Every row comes from one small tree of marks. The marks that hang from a mark follow it in brackets, in the order of their numbers. Every link used is in the known rows. Which tree was each row made from?
Known rows:
j_791[j_552[j_125[j_828[j_114]]]]: [ 1.92 -2.36 -1.80  1.74  0.04  1.15  1.75 -0.88  0.24 -3.49  0.49  1.35
  2.15 -5.63  1.16  3.83  1.96  3.32  2.19 -0.75 -0.45 -2.63  1.37  3.87]
j_828[j_114 j_125]: [-0.18  0.26  0.28  3.95  1.81  1.95  1.95 -0.53 -0.92  0.25 -0.09  2.38
  1.49 -6.22 -0.24  1.19  0.65  1.80  4.68 -1.65  1.50 -0.37  0.48  2.34]
j_765[j_114[j_828[j_577 j_791[j_552]]]]: [ 2.80 -0.31 -1.31  2.73  0.91  2.73  3.71  0.11 -1.15 -1.52  1.08  0.74
 -0.37 -1.49 -0.25 -0.58  1.59  3.33  2.92 -3.68  0.44  1.52  1.52  2.12]
j_918[j_828[j_114 j_791]]: [ 0.22  0.85  0.08  3.00  0.39  1.88  2.18  1.80  0.01  2.49 -3.40  0.89
  0.22 -4.73 -2.64 -1.79  2.22 -1.83  1.54  0.19 -0.50  2.14 -0.04  2.02]
j_114[j_828]: [ 2.68 -1.43  0.10 -0.26  1.03  0.97  4.45 -0.15  2.29  1.22  0.61  0.48
  2.58 -1.69 -1.36 -0.71  0.32  2.51  2.14 -1.53 -0.88  1.15  1.30  1.80]
j_828[j_114 j_577 j_791]: [ 0.05  0.87  0.58  3.07  1.44  1.81  2.59 -0.01 -0.91 -0.25 -0.58  1.51
  1.29 -4.03 -1.03 -0.47  1.10  0.86  5.56 -1.21  1.30  1.72  0.41  2.38]
j_828[j_577]: [ 0.55 -1.44  2.05  0.83  1.07  1.86  2.45 -1.52  0.10 -0.54 -0.03  2.12
  1.56 -1.51 -0.24  1.72 -0.17  2.28  4.58 -1.35 -0.74  1.27  0.32  1.11]
j_287[j_577[j_828[j_114 j_125 j_791]]]: [-0.48  1.20 -0.60  4.85  0.93  1.99  1.42 -1.17 -1.99 -0.71  0.55  2.10
  0.05 -5.91 -2.21 -2.11  1.05  1.00  5.00 -0.74 -0.25 -2.15 -2.24  2.47]
j_828[j_125]: [ 0.41 -1.29  0.61  1.66  1.20  1.73  1.53 -1.34  0.22  0.32  0.15  2.01
  0.87 -4.41 -0.96  0.79  0.46  1.83  3.42 -2.16 -1.19 -0.53 -0.41  1.74]
j_577[j_828[j_791]]: [ 2.63 -1.56 -0.50  0.88 -0.95  0.60  1.16  0.49  1.87  0.48  0.45  0.11
 -0.21 -2.39 -2.82 -1.91  2.71 -0.69  1.69  0.53 -3.53  1.30 -1.55  1.17]
j_552[j_125]: [ 1.99 -2.53 -0.22  0.23 -0.44  0.11  1.56 -1.90  1.13  0.17 -0.45  1.39
  1.71 -2.15 -0.41  2.52 -0.31  1.94  2.90 -1.43 -2.25 -0.54 -0.17  1.13]
j_791[j_552[j_125]]: [ 2.78 -3.08 -1.09  0.85 -0.27  0.87  0.59 -2.59  1.28 -1.85 -0.14  1.54
  1.38 -1.94  1.21  4.14  1.40  2.94  3.21 -1.09 -2.40 -2.07  0.99  1.46]
j_125[j_828[j_114 j_577]]: [-0.16 -0.55  1.40  1.78  1.19  1.96  3.42  0.06 -0.92 -2.24  0.70  1.85
  2.67 -5.30 -0.21  1.09  0.36  2.47  3.41 -0.99  1.36  0.60  0.72  3.56]
j_287[j_577[j_828[j_114]]]: [ 0.60  0.42  0.67  2.98  0.69  1.72  2.98 -1.23 -0.34 -0.44  0.37  1.33
  1.24 -2.26 -0.73  0.12 -0.64  1.73  4.44  1.67  0.63 -1.08 -0.77  2.01]
j_487[j_552[j_125[j_828]]]: [ 0.47 -4.16 -1.71 -1.09 -2.14  0.98  2.87  0.11  1.66 -0.67 -0.28 -0.58
  2.66 -2.85 -0.51  0.62  2.54  1.77  0.40 -2.70 -2.27 -1.52  1.49  2.44]
j_828[j_114 j_125 j_577 j_791[j_552]]: [-0.13  0.06 -0.16  5.62  2.21  2.92  0.55 -1.62 -2.28 -2.70  0.76  3.53
  0.16 -6.26  0.63  1.17  2.94  2.67  7.03 -2.67  1.35 -1.44  0.66  2.95]
j_918[j_828[j_114 j_125]]: [-1.05 -0.02  1.41  5.12  1.41  2.30  1.77 -0.05 -1.34  1.86 -2.34  3.41
  0.85 -6.37 -1.11  0.35  1.04  0.59  2.37 -1.07 -0.06  0.82 -0.18  1.71]
j_791[j_552[j_125[j_828[j_114 j_577]]]]: [ 1.00 -2.58 -0.03  2.97  0.35  1.67  1.57 -1.82 -1.09 -4.72  1.17  3.10
  2.29 -5.28  2.11  4.54  1.28  4.57  4.13 -1.46  0.03 -2.19  1.19  3.43]
j_487[j_552[j_125[j_828[j_791]]]]: [ 0.66 -3.33 -2.83 -1.22 -2.40  1.06  2.33  0.92  1.76 -0.20 -0.49 -1.35
  1.89 -3.69 -1.79 -1.77  3.82  0.36  0.43 -3.40 -3.08 -1.30  0.81  2.73]
j_765[j_487[j_552[j_125]]]: [ 0.92 -3.93 -1.24  0.54 -0.69  0.05  4.21 -0.47  1.10 -0.29 -0.65  1.36
  1.68  0.19  0.09  0.93  1.99  1.09  0.28 -3.43 -2.19 -0.89  1.73 -0.36]
j_552[j_125[j_828]]: [ 1.86 -3.38 -0.62 -1.02 -1.12  0.14  1.94 -0.87  1.06 -1.53  0.28  0.62
  2.57 -4.19 -1.08  1.83  0.27  2.03  0.61 -1.83 -3.15 -1.23 -0.44  2.57]
j_791[j_552]: [ 2.29 -1.71 -0.53  0.40  0.65  2.04  1.60 -1.15  1.91 -1.34 -0.16  0.79
  0.69 -1.68  0.57  2.70  2.08  2.04  3.61 -0.07 -0.95 -0.95  1.56  2.01]
j_114[j_828[j_577 j_791[j_552[j_125]]]]: [ 3.12 -3.01 -0.96  2.35  0.23  1.49  2.15 -2.82  0.43 -2.32  1.54  2.26
  1.97 -2.24  0.17  1.17  2.38  4.34  4.51 -3.61 -2.46 -1.24  1.07  1.77]

Write each row's tree:
[ 1.08 -1.21 -0.75  4.14  0.73  1.65  0.80 -2.23 -1.29 -3.03  0.07  2.69
  1.38 -4.06  1.06  2.92  2.27  2.56  6.00 -1.88  0.07 -1.48  0.78  2.03] | j_828[j_114 j_577 j_791[j_552[j_125]]]
[-1.24 -0.11  1.93  5.16  2.35  2.34  2.02 -1.69 -2.35 -0.90  0.40  3.98
  1.83 -5.94  0.51  1.85  0.03  3.05  6.40 -2.48  1.93  0.08  0.30  2.16] | j_828[j_114 j_125 j_577]
[-1.22  0.63  0.78  4.91  2.06  2.24  1.41 -1.04 -2.27 -0.73  0.33  3.04
  0.75 -6.66 -1.05 -0.45  1.58  1.31  6.18 -3.12  1.27  0.48 -0.32  2.44] | j_828[j_114 j_125 j_577 j_791]
[ 2.26 -1.77 -1.88  1.29  0.59  1.29  7.49  2.26  0.32  0.89  0.14 -0.43
  0.66  1.02 -0.53 -1.86  1.24  1.42 -1.99 -4.63  1.17  2.16  3.13  0.54] | j_765[j_114[j_828] j_487[j_552]]
[ 2.13  0.16 -0.72  3.04 -0.10  0.59  1.83  0.95  0.67  0.52  0.24  0.43
  0.41 -4.15 -2.22 -1.70  2.72 -0.58  2.87  1.20 -0.44  1.54 -0.77  2.00] | j_577[j_828[j_114 j_791]]
[-0.29 -0.84  0.45  2.86  0.14  2.21  0.53  0.01 -0.41  2.36 -2.52  2.42
 -0.45 -5.28 -3.11 -1.87  2.15 -0.97  1.28 -2.24 -3.54  0.37 -1.71  1.29] | j_918[j_828[j_125 j_791]]
[ 0.96 -1.20 -1.16  3.44  0.07  2.54 -0.24 -2.64 -0.78 -2.62  1.25  2.27
 -1.23 -3.79 -1.29 -0.82  2.77  1.93  4.86 -0.82 -3.09 -4.18 -2.01  2.20] | j_287[j_577[j_828[j_125 j_791[j_552]]]]
[ 1.56 -1.91 -0.28  3.97  1.93  2.81  2.09 -1.94 -0.59 -2.22  2.00  3.04
  0.92 -4.40 -0.28 -0.37  2.99  4.24  5.34 -4.51 -1.45 -1.33  0.85  2.32] | j_114[j_828[j_125 j_577 j_791[j_552]]]
[ 0.98 -2.97 -0.06 -0.02 -1.20  0.69  1.50 -1.14 -0.31 -2.30  0.60  1.47
  1.96 -4.47 -1.74  0.37  1.16  1.71  2.39 -3.24 -3.73 -0.77 -1.31  2.53] | j_552[j_125[j_828[j_577 j_791]]]
[ 0.28 -0.48 -0.29  2.81 -0.09  1.80  0.64 -1.85 -0.75 -0.70  0.90  1.95
 -0.46 -3.82 -2.96 -2.32  1.49  0.66  4.14 -1.46 -3.24 -2.55 -3.06  1.70] | j_287[j_577[j_828[j_125 j_791]]]
[ 0.68 -0.45 -0.62  2.31  0.79  2.65  2.04  0.19 -0.69 -3.96  0.89  1.42
  1.07 -5.89 -0.05  0.20  3.25  2.18  4.13 -0.91  0.65 -0.78  1.14  4.30] | j_125[j_828[j_114 j_577 j_791[j_552]]]
[ 1.68 -0.25 -2.39  1.16  0.41  1.98  2.04  1.11  0.87 -2.92  0.19 -0.37
  0.66 -6.13 -0.82 -0.31  3.80  0.94  2.13 -0.16  0.23 -1.38  1.33  4.86] | j_125[j_828[j_114 j_791[j_552]]]
[ 1.20 -1.58 -1.04  1.05 -0.24  0.33  2.69 -0.14  0.07 -1.39  0.13  0.99
  3.12 -5.78 -0.49  2.28  0.29  1.99  1.80 -1.24 -0.42 -0.91  0.27  3.51] | j_552[j_125[j_828[j_114]]]
[ 0.53 -3.21 -1.79  1.44 -0.36  0.14  4.99  1.27 -0.05 -1.93 -0.12  1.19
  2.61 -3.54  0.06  0.65  2.44  1.48 -0.99 -2.91 -0.23 -1.34  2.15  2.18] | j_765[j_487[j_552[j_125[j_828[j_114]]]]]
[ 3.11 -1.89 -2.17  4.01 -0.95  0.33  0.01 -1.48  0.25 -1.83  0.76  1.63
  0.26 -4.02  0.02  1.65  3.83  1.32  3.16  0.49 -1.93 -1.27 -0.31  2.10] | j_577[j_828[j_114 j_791[j_552[j_125]]]]
[ 0.53  0.36 -1.76  4.39  1.70  2.48  0.54 -0.45 -0.82 -1.44  0.03  1.86
 -0.08 -6.54 -0.38  0.33  3.56  1.32  5.26 -1.85  0.84 -1.92  0.88  3.31] | j_828[j_114 j_125 j_791[j_552]]
[ 1.56 -1.48  1.29  4.65  2.75  1.43  5.63 -0.56 -3.11 -1.16  2.22  4.15
  0.57 -2.47 -0.42 -0.02 -1.43  3.68  0.81 -6.30  0.33  1.47  0.16  0.41] | j_765[j_114[j_828[j_125 j_577]] j_487]
[-0.60  0.62  1.74  3.92  0.84  2.52  2.16  0.68 -1.51  1.43 -2.78  2.53
  0.76 -4.24 -1.68 -1.06  1.68 -0.38  3.46 -0.75 -0.08  2.31 -0.20  1.42] | j_918[j_828[j_114 j_577 j_791]]
[ 2.57 -0.36 -2.70  3.64  1.09  2.49  2.72  0.14 -0.84 -0.69  1.38  0.58
 -1.05 -4.53 -0.90 -1.14  2.38  2.66  1.73 -4.69 -0.16 -0.41  0.88  2.89] | j_765[j_114[j_828[j_125 j_791[j_552]]]]
[ 1.83 -0.59 -1.61  5.78  0.75  1.82 -0.17 -0.72 -0.61 -2.02  1.28  2.47
 -0.81 -6.48 -0.62 -0.14  4.53  1.36  4.06 -0.35 -0.74 -1.36 -0.54  2.61] | j_577[j_828[j_114 j_125 j_791[j_552]]]
[ 2.25 -0.87 -2.41  2.99  0.27  0.86  0.88 -1.09  0.21 -1.63 -0.64  0.96
  0.75 -4.34  0.18  2.18  2.85  1.70  4.21 -1.03 -0.14 -1.57  1.10  2.63] | j_828[j_114 j_791[j_552[j_125]]]
[-0.95 -2.78 -0.32  2.11 -0.76  1.63  3.49 -0.23 -0.82 -1.69  0.31  1.62
  3.53 -4.41  1.18  1.60  2.14  3.12  3.34 -3.13  1.29 -0.61  2.07  2.79] | j_487[j_552[j_125[j_828[j_114 j_577]]]]
[ 0.74  0.13 -0.49  5.05  0.46  1.03  0.89  0.04 -0.84  0.25  0.97  1.93
 -0.13 -6.59 -2.14 -1.75  2.89  0.22  3.20 -0.70 -0.60  0.15 -1.77  2.03] | j_577[j_828[j_114 j_125 j_791]]
[-0.30  1.05 -0.89  3.95  1.72  1.65  1.58  0.24 -0.87  0.45 -0.40  1.30
  0.42 -7.11 -1.82 -1.12  2.01  0.41  4.72 -2.19  0.61  0.00 -0.26  2.83] | j_828[j_114 j_125 j_791]
[ 0.63 -1.26  0.48  3.16  1.69  1.93  3.22 -1.18 -0.57 -0.24  1.48  2.64
  1.66 -4.80 -1.67 -1.95  1.26  3.13  4.92 -4.88 -1.39  0.40 -0.24  1.93] | j_114[j_828[j_125 j_577 j_791]]
[ 0.18 -1.44 -0.44  2.33 -0.13  0.80  2.15 -0.48 -1.51 -2.21  0.52  1.70
  2.43 -6.47 -0.98  0.64  1.12  1.81  3.26 -2.55 -0.61 -0.34 -0.62  3.25] | j_552[j_125[j_828[j_114 j_577 j_791]]]
[ 0.69 -3.73  1.25  0.23 -0.74  0.76  2.00 -1.90 -0.23 -2.59  0.96  2.52
  2.89 -3.42 -0.22  2.46 -0.13  3.14  2.52 -2.61 -2.94 -0.78 -0.65  2.23] | j_552[j_125[j_828[j_577]]]
[ 0.17 -1.98  0.92  2.28  0.13  0.72  2.57 -1.34 -1.52 -2.58  0.73  2.68
  3.36 -5.61  0.36  2.87 -0.18  3.31  3.35 -1.93  0.03 -0.55  0.14  3.08] | j_552[j_125[j_828[j_114 j_577]]]
[ 2.49 -2.22 -1.25  3.67 -0.25  1.79 -0.79 -1.42  0.53 -1.79  1.53  2.00
 -1.11 -4.39 -1.23 -0.41  4.63  1.09  2.86 -0.82 -3.77 -1.87 -1.29  1.74] | j_577[j_828[j_125 j_791[j_552]]]
[-0.14 -2.38 -1.96  1.11 -1.17  1.06  3.69  1.01  0.63 -0.67 -0.48  0.03
  3.13 -4.84  0.24  0.67  2.76  2.07  1.38 -2.24  0.83 -1.19  2.31  3.20] | j_487[j_552[j_125[j_828[j_114]]]]
[ 1.41 -2.19 -0.46  0.31  0.00  2.64  1.15 -0.23  0.35 -4.16  1.01  1.11
  0.56 -3.96 -0.75  0.18  3.38  1.92  2.95 -1.41 -2.28 -1.02  0.40  3.56] | j_125[j_828[j_577 j_791[j_552]]]
[ 2.48 -3.36 -2.33  1.84 -0.26  0.35  6.69  1.09 -0.14  0.52  0.45  0.51
  1.17  0.69 -0.09 -0.22  0.69  2.31 -2.16 -5.58 -0.11  1.10  2.43 -0.06] | j_765[j_114[j_828] j_487[j_552[j_125]]]
[ 0.13 -1.33  0.85  2.84  0.25  2.00  1.16 -2.94 -0.74 -0.84  1.08  2.80
  0.44 -3.11 -1.39 -0.18 -0.21  2.41  4.32 -0.64 -2.38 -2.67 -2.40  1.25] | j_287[j_577[j_828[j_125]]]
[ 0.54 -2.00  1.71  3.41  1.91  1.96  3.92 -1.95 -0.60 -0.36  2.06  3.71
  2.48 -3.77 -0.38  0.16  0.10  4.56  4.80 -4.30 -0.63  0.23  0.27  1.54] | j_114[j_828[j_125 j_577]]
[ 1.30 -1.32 -1.55  2.34  0.95  2.36  0.11 -1.17  0.45 -1.55  0.25  1.40
 -0.60 -5.04 -0.93  0.25  3.45  1.38  3.96 -2.24 -2.15 -2.06  0.00  2.42] | j_828[j_125 j_791[j_552]]
[-1.87  0.39  1.85  6.04  1.58  3.00  0.95 -0.04 -2.87  1.14 -2.01  4.32
  0.25 -6.80 -1.80 -0.99  1.87  0.21  4.05 -2.52 -0.03  1.36 -0.97  1.57] | j_918[j_828[j_114 j_125 j_577 j_791]]
[ 1.73 -1.06  0.40  1.04  1.03  1.58  3.96 -0.53  0.77  0.22  0.76  1.04
  2.12 -2.16 -1.88 -2.10  1.05  2.12  4.06 -3.01 -1.14  1.47  0.56  1.68] | j_114[j_828[j_577 j_791]]
[-0.15  0.15  0.30  1.61  0.83  1.80  2.75  0.94 -0.79 -2.13  0.36  1.09
  1.72 -6.15 -1.65 -1.12  1.72  0.96  3.77 -1.43  0.44  0.93  0.07  3.85] | j_125[j_828[j_114 j_577 j_791]]
